Known rows, with every way that one mark hangs from another
W(K(G(P) U)): [-38   0  -7  -4 -37  -5 -44   0 -94  13  28  -8  -4 -79  15 -13  16  51
  -1  24 -28]
K(U(C)): [-31  -7  -8 -35  45   0 -59 -19 -20  34  58 -22  15 -48 -31 -19  14   0
   4  81  10]
C(U(K(G(Q)))): [ 19 -14 -10 -19 -51 -29 -18  36 -86  54  47   1  34 -66 -27   8   3 -15
  52  18 -32]
J(N): [ 13   6  -7  21   3 -17   1  -3  13 -17  12  -7  -2  34  11  24  23   5
   6 -14  34]
K(G(P(N)) U): [ 12   8   1 -15 -23  -5 -15  28 -51 -18  68 -17 -20 -36  69 -11 -41  22
   4   3 -14]
C(U(K)): [-11   1   0 -10   1 -10 -28  -7 -19  84  28 -10  34 -19 -69  21  21 -23
  27  44  -3]
P(G): [ -6 -11  26  -5  -8 -10  15  37  13 -16  -5  36  -2 -10  47 -28  -4 -23
 -17 -25  -4]
K(G U(C)): [-19  -1 -17 -49  27  -9 -52 -16 -81  14  74 -28   6 -91 -13 -15  -7   8
  13  63  -4]
W(K(G)): [-18   4 -21  -6 -30 -22 -14  -6 -71  11 -19   2  -9 -51  -3   6  -5  40
 -10   6  -4]
U(C K(G(P(N)))): [ 15   2 -11  -7 -21 -49 -50  20 -52  73  49 -33  -4 -50   3 -12 -22  73
  20   6  16]
C(U(K(G(P)))): [ -2  -2   5  -8 -56 -16 -35   6 -88  70  41 -14  22 -63 -30  21  13  19
  42   8 -35]
G(K Q(P(N))): [ 16 -24   5  20 -17   7  21 113  -1 -19  24 -18 -15  75  65 -62   7  38
   1 -50   0]
Q(P): [ -2  -2  -3  14  -1  10  -8  19 -18  -1   5   1   3  23   1 -15  12  25
   8 -45  17]
C(U(K(G(P(N))))): [ 22  11   0 -10 -53 -26 -20  27 -56  70  48 -14   9 -32   1  19 -24  26
  32   4 -13]
W(K): [-30  -1 -11  11  -8 -11 -14  -6 -12  31 -32   8   0 -10 -21   0  19  33
 -19  17  11]
C(U(K(G))): [ -2   6 -11 -24 -21 -20 -27  -7 -80  62  42 -14  24 -60 -51  28  -5 -13
  35  26 -16]
U(K): [ -4   2  -5  14  12 -23 -18  -6  -9  40  17 -14  15  -7 -41  -5  14  -3
  15   2  11]
W(K(U)): [-48  -1 -10  -6  18  -2 -35 -15 -25  26  16  -2   6 -36 -25  -8  25   9
 -16  57   3]
K(G(P Q) U(C)): [ -2 -34  -1 -31 -41 -11 -55  43 -93  14  77 -14  11 -97  31 -37  15  41
  35  33 -37]
K(G(P) U(C)): [-21  -8  -4 -34  -9  -5 -64  -3 -86  23  70 -28   4 -93  10 -19  10  43
  20  44 -24]
F(N): [ 24  -3   2   5  -4  14 -17 -21  -5   6 -21   3  17  19  13  27  18  -2
  21 -27  -6]
G(K): [-25  -6  10   9   7  16   7  33  -9 -15   0 -28  -9  29  10 -28  19  11
 -15   8 -24]

Rows
[ -9   0 -24 -21  10 -41 -57 -13 -77  65  42 -32   9 -75 -48  -6  -3  32
  26  28   7]	U(C K(G))
[-37 -16  27 -38  52  -5 -23  67  12   6  66 -13  -9   3  54 -72   0  -4
 -40  52   7]	P(G(K(U(C))) N)
[-58  -9   0 -29  56  18 -50   9 -26  23  63 -51   4 -17 -21 -44  35  10
  -8  83 -12]	G(K(U(C)))
[ 15 -25   2   1 -86 -23 -25  53 -92  60  46   1  33 -69  -5   3  21  16
  57  -2 -51]	C(U(K(G(P Q))))
[   0  -24  -22   12  -60  -20  -10   56 -100    5   -8   18   -1  -36
   19  -29   16   60   17  -53   -2]	W(K(G(Q(P))))
[-10 -12  33  12   6   4  29 108  16 -27  11   8 -22  74  88 -70  -4  14
 -34 -72  14]	Q(P(G(K) N))
[-36 -34   0 -22  25   9 -42  53 -33  12  66 -36  16 -25   1 -64  44   8
   8  74 -31]	G(K(U(C)) Q)
[ 10 -32  -8   0 -57 -43 -54  44 -87  61  47 -20  20 -83  -2 -32  22  62
  48  -1 -20]	U(C K(G(P Q)))
[ -30  -26  -24  -34  -14  -30  -61   17  -99   36   47   -4   14 -107
  -11  -31   18   38   14   68  -12]	W(K(G(Q) U(C)))
[ 40 -17  -4  15 -24 -11  16  81   3  -8  21  12  -6  47  60 -33 -14  27
  11 -57  21]	G(Q(P(N)))
[   9  -21  -11  -13  -25   -1  -18   56 -104  -33   73   -5    6  -50
   40  -40    0    3   33  -33  -20]	K(G(Q(P)) U)
[ 11 -22 -21 -17 -20 -48 -44  32 -83  54  48 -18  19 -79 -23 -24   6  28
  44  19  -4]	U(C K(G(Q)))
[-58  -9 -17 -23  40 -13 -71 -29 -33  69  27 -16  15 -59 -53 -17  36  32
 -13  96  20]	W(K(U(C)))
[ -6  -8  33  -1   6   0  35  88  33 -28   9   8 -23  51  87 -52 -14  -3
 -39 -25  -5]	P(G(K) N)
[-25 -30   6  -3   5  21  -4  69 -27 -31  57 -24   4   0  27 -60  35 -18
   2  35 -45]	G(K(U) Q)
[-33 -20  32  15   0  14  13  87 -15 -25   1   9  -6  41  57 -71  31  11
 -22 -72  -8]	Q(P(G(K)))
[-33 -10  12 -17  28  12 -45  42  -2  30  69 -53 -11   7  30 -51  17  51
 -14  63 -10]	G(K(U(C)) P(N))
[  1 -27  -4  13 -95 -22 -14  54 -86   6 -14  20  -2 -60  43 -18  18  72
  13 -24 -36]	W(K(G(P Q)))
[-39 -40   0 -12  25  15 -46  72 -51  17  72 -38  15  -2   3 -84  58  33
  15  27 -11]	G(K(U(C)) Q(P))
